(in the rows, 128 means zero)
Known rows, with every step that occurs
rike, dufot, pesife: [120 114 134 190 132 120 148 143  95 154 114 148 130 109 102 129 133 136
 108  71 151 142 149  99 159 101  65 180 116 197 104  87 107 111]
rariz, dasaz, mekopus: [117 131 125 146 156 144 157 111 128 158 118 118 121 122 120 104 134 110
 140  64 140 151 125 151 108 112  94 107 165 162 130 108 153  84]
pesife, dufot, rike, balape: [113  93 127 184 155 141 147 140 124 154  84 140  93 176 105 146 162 141
 100  59 129 154 169 156 149  74  76 148 105 171 170  71 102 142]
gelip, vaben, balape, zode: [ 71  81 126 179 142 141 135  99 118 101 139 134 121 158 142 167 159 134
 131  87 126 144 160 142 141  74 106 136 125 182 133  80 126  60]
pesife, dufot, vaben, balape: [104  92 134 166 161 129 155 143 158 142 121 125  94 187 126 134 155 109
 102  52 139 162 164 152 155  76 115 149 149 166 174 117  90 146]
gelip, vaben, balape: [ 90  99 134 178 157 141 140 118 114 124 139 121 102 163 144 173 158 126
 117 102 105 138 144 147 126  96 107 124 131 177 152  66 116  88]
rike, balape, rariz, dasaz, mekopus: [104 119 122 156 164 169 162 131  82 178 101 117 123 155 132 137 142 115
 130  33 137 144 133 172 109 121  79 138 169 161 143  78 141 115]
pesife, dufot, vaben, gelip: [109 111 128 179 130 118 159 165 132 122 133 130 114 143 126 103 157  73
  89  56 174 167 149 163 120  80  97 126 136 144 139 110 127 133]
rariz, dasaz: [107 104 132 173 160 128 152  97 147 146 128 110 131 141 119 109 145 116
 139  87 128 143 127 160 116 111 107 111 148 156 110 123 142 106]
rike, dufot, vaben, balape: [100 100 140 177 152 129 146 141 145 164 144 130 110 160 143 156 137 118
  94  72 133 145 166 117 147  98  95 177 149 187 158 114  86 154]
gelip, vaben, dufot, rike: [ 92 121 128 194 125 135 139 125 119 146 144 146 117 128 115 138 185 139
  95  94 111 133 168 160  89 109  50 138 109 190 151  91 145 117]
dufot, rike, balape, mekopus: [ 99  77 119 211 146 155 140 110 143 161 113 144 108 186 138 152 168 153
 104  93  99 155 167 150 113 100  80 159 126 174 188  91 106 143]
gelip, vaben: [ 93 117 134 176 145 139 138 118 110 117 134 129 117 132 125 151 149 124
 110 109 118 139 126 154 113  94  96 123 132 174 140  72 144  70]
zode, balape, rariz, dasaz: [ 95 103 137 195 146 129 140 109 126 178 110 106 148 175 119 123 135 139
 118  58 141 149 114 173 109 111  77 148 184 168 100 125 160 138]
vaben, dufot, rike, balape: [ 98 101 123 195 136 142 154 127 116 164 132 142 108 148 132 149 168 135
 103  68 121 138 180 151 119 117  60 158 107 174 158  95 103 168]
balape, vaben: [105  99 135 187 151 140 147 136 151 143 139 118 130 143 125 119 132 119
 109  78 141 160 131 161 122 102 119 154 161 171 162 124 128 133]
balape, mekopus: [ 99  87 123 200 138 136 142 116 147 130 140 131 127 149 136 124 160 132
 107 102 115 161 133 149 119 101 108 139 156 164 170 113 128 109]
rike, balape, mekopus, dasaz, rariz: [ 99  89 126 200 117 155 140 135 106 145 138 126 101 157 184 126 169 120
 113  70 104 158 144 133 115 107 101 143 156 163 171  96  88 118]
mekopus, dasaz, rariz: [105 128 137 172 117 132 145 130 115 142 146 123 110 117 155 112 148 108
 121  68 128 151 133 142 122  99 101 139 164 163 141 109 135 101]
zode, balape, rike, dufot, vaben: [104  88 142 202 118 118 116 159 156 194 124 129 146 153 135 139 119 133
  65  66 143 157 126 107 109 107  86 164 167 200 143 129 110 148]
rike, dufot, vaben, balape, rariz: [ 91 101 137 183 151 139 148 155 121 181 137 130 124 172 140 159 150 121
  84  48 135 143 164 147 138 101  80 204 169 189 167 109 113 170]
dasaz, rariz: [100 131 123 170 134 136 155 123 130 143 136 136  97 132 148 102 139 111
 105 106 127 155 133 148 134 106 121 149 160 152 132 106 140  98]
zode, balape, vaben: [102  98 142 202 136 131 133 134 153 155 128 115 132 165 130 129 109 137
  99  74 151 167 119 144 122 100 103 161 175 182 138 133 120 151]
dufot, rike, balape, mekopus, dasaz, rariz: [103  93 124 208 116 157 136 126 126 172 123 140  98 171 167 128 182 139
 108  69  95 157 169 140 102  99  76 162 145 177 184  98 100 139]
gelip, vaben, dufot, pesife: [ 99 122 127 192 121 131 151 134  78 131 139 147 122 108 112 125 167 125
 114  79 132 131 154 130 115 118  57 147 106 193 104  88 115  93]
pesife, dufot: [112 103 130 174 146 123 149 146 129 122 113 127 110 140 104 117 156 121
 101  69 147 159 136 156 156  75 103 127 134 161 154  94 127 110]
balape, rariz: [ 96 112 132 180 147 137 151 131 109 148 129 127 138 142 122 139 149 127
 105  66 138 145 129 179 125 103  92 166 167 162 151  95 165 122]
mekopus, dasaz: [111 107 147 176 131 123 140 125 119 133 144 115 137 118 134 144 146 120
 131  50 138 144 131 145 123  93  86 131 152 170 151 100 134 110]
zode, balape, mekopus, dasaz, rariz: [ 99 102 134 214  93 130 123 129 134 156 138 123 116 158 171 109 150 139
 102  73 122 173 123 123 106  98  87 149 189 178 146 130 118 120]

Rows
[ 87 117 128 186 124 132 143 135  99 119 161 130 119 111 131 137 173 118
 101  97 119 134 143 153 102 115  77 121 122 176 138  87 132  99]
gelip, vaben, dufot
[ 95  73 120 185 139 140 142 122 127 130  86 152 114 174 104 138 163 146
 116  46 152 160 185 151 166  51  75 159  99 179 152  83 116 117]
pesife, dufot, rike, balape, zode
[ 93 111 139 196 132 128 137 127 113 161 117 123 142 167 127 147 127 144
  95  62 150 154 118 162 125 100  77 176 182 174 129 103 157 139]
zode, balape, rariz
[ 83  75 126 178 143 130 148  96 139 116 140 132 130 161 143 151 146 132
 136  68 142 153 164 140 161  79 116 150 139 168 135 109 119  97]
vaben, balape, zode
[108 108 136 164 150 126 153 144 152 132 118 133 110 157 107 111 144 107
  96  57 154 162 148 159 142  75 105 149 152 164 162 122 122 128]
pesife, dufot, vaben
[105 132 130 168 142 145 145 125 107 188 100 115 139 155 119 119 123 133
 120  35 154 156 112 162  97 113  64 144 201 174 118 111 172 117]
zode, balape, rariz, dasaz, mekopus
[ 95  72 132 201 137 138 117 164 112 164 131 120 122 141 146 176 171 133
  82  95  94 136 139 116 118 108 101 116 120 204 167  60 100  91]
gelip, vaben, balape, rike, dufot
[104  80 136 201 124 122 121 133 149 170 119 115 142 154 136 143 126 139
  92  79 133 161 108 132 110 111 108 126 165 176 138 114 132 117]
zode, balape, rike
[ 88  73 127 168 146 129 150 125 160 118 123 137 114 185 125 126 154 116
 118  38 160 168 182 148 169  54 113 160 144 172 154 128 102 119]
pesife, dufot, vaben, balape, zode
[105 102 128 201 131 133 154 156 130 134 154 116 136 129 144 113 144  87
 100  77 160 164 132 166 102 109 113 131 144 153 139 112 133 137]
balape, vaben, gelip
[100 118 133 175 131 124 160 135 135 130 157 130 129 136 148 122 140  75
 103  77 162 156 144 158 100 103 101 139 147 144 128 118 137 131]
dufot, vaben, gelip
[ 78  80 130 166 147 134 151  95 162 127 147 137 129 179 147 146 136 117
 130  57 149 154 177 141 147  77 116 173 156 171 143 137 115 117]
dufot, vaben, balape, zode
[ 94  87 129 181 171 143 158 112 128 173 123 100 130 182 134 134 166 122
 133  55 117 140 143 181 120 114 103 140 167 159 135 113 140 137]
vaben, balape, rariz, dasaz
[102 116 140 175 141 124 144 141 139 155 140 139 127 131 125 131 129 116
  91  78 146 146 150 125 137  95  83 175 150 184 146 118 116 137]
rike, dufot, vaben
[120  85 135 218 109 114 122 160 112 194  98 137 150 133 114 135 124 152
  83  62 149 152 126  80 135 112  67 166 135 215 100 103  99 121]
zode, balape, rike, dufot, pesife
[101 102 134 222 117 129 135 141 160 185 136 130 130 160 119 115 144 151
  83  59 141 160 160 149  97 114  56 177 153 199 149 153 120 196]
zode, balape, vaben, dufot, rike
[ 87 108 127 197 134 151 141 129  94 150 132 144 102 149 132 164 181 138
  97  86 104 129 177 154  99 112  50 143  91 188 153  66 108 134]
gelip, vaben, dufot, rike, balape
[108  87 125 191 168 152 152 137 118 188  71 122 114 195  95 124 184 138
 111  33 125 147 162 194 125  88  64 149 128 170 149  85 134 160]
pesife, dufot, rike, balape, rariz, dasaz
[106  81 137 213 114 116 113 159 133 183 118 123 147 136 132 145 128 148
  71  79 136 154 115 103 124 108  84 141 152 196 134 103 118 127]
zode, balape, rike, dufot
[102  66 137 206 133 135 134 123 138 137 152 109 125 164 163 154 180 136
 128  54 106 156 149 136 121  96  99 131 159 176 193 110  94 128]
vaben, balape, mekopus, dasaz
[115  86 122 213 140 146 152 180 123 153 102 127 104 172 123 123 170 104
  84  47 156 171 169 172 119  83  82 141 102 164 166  84  98 173]
pesife, dufot, rike, balape, vaben, gelip
[ 88  81 122 184 141 145 142  91 130 135 111 153 128 166 125 155 146 148
 127  67 139 147 182 147 146  76  77 173 111 177 137  89 126 114]
dufot, rike, balape, zode
[106  93 125 211 141 150 153 150 124 163 125 128 119 165 146 140 153 106
  98  67 143 159 164 166  98 107  86 154 116 163 155  91 107 171]
dufot, rike, balape, vaben, gelip
[ 99  72 128 224 110 145 135 136 119 166 146 133 125 150 151 144 203 144
 109  40 104 148 184 143  92 113  42 149 120 186 195 110  89 174]
vaben, dufot, rike, balape, mekopus, dasaz
[ 97 104 131 179 160 139 154 112 125 165 121 109 145 151 115 113 157 120
 129  63 130 142 126 187 106 113  92 140 170 157 122 118 168 123]
balape, rariz, dasaz
[108 132 124 153 157 155 159 125 103 176 112 119 137 133 115 109 147 117
 128  41 142 147 123 177  99 116  79 134 186 163 140 102 178  99]
balape, rariz, dasaz, mekopus
[ 89 101 123 202 136 152 155 143  94 182 126 141 124 160 129 153 181 139
  91  44 123 135 180 179 109 121  46 185 128 175 166  90 128 185]
vaben, dufot, rike, balape, rariz
[ 99 100 130 198 130 134 153 152 140 148 163 120 131 121 130 105 155 111
  99  65 142 153 147 160 112 124 100 152 151 175 160 141 116 160]
balape, vaben, dufot
[107 104 132 219 112 125 147 150 119 168 131 131 138 142 117 102 128 137
 100  44 164 159 147 121 120 124  63 186 149 201 104 151  89 172]
zode, balape, vaben, dufot, pesife
[104 101 129 183 156 146 148 110 127 161 109 140 109 170 127 163 145 140
 112  80 120 142 165 151 130  98  79 159 118 171 157  77 115 141]
dufot, rike, balape
[107  65 131 200 139 128 130 162 134 180 132 117 129 142 148 159 160 130
  85  76 112 145 142 113 138 113 111 131 134 190 172  88  94 126]
vaben, balape, rike, dufot
[ 94 122 126 158 167 168 150 127  86 170 114 112 115 163 135 148 169 119
 130  52 112 138 136 173  92 113  82 121 170 180 148  68 155  81]
gelip, vaben, balape, rariz, dasaz, mekopus
[ 69  89 118 197 118 150 136 112  98 127 135 157 124 146 130 157 182 146
 113  73 124 134 194 150 114  91  49 154  86 193 134  78 120 108]
gelip, vaben, dufot, rike, balape, zode
[101  85 133 189 160 155 148 139 126 145 128 116 117 164 143 146 129 118
 110  69 135 154 139 155 130 108 118 157 144 169 164 101  91 148]
rike, balape, vaben
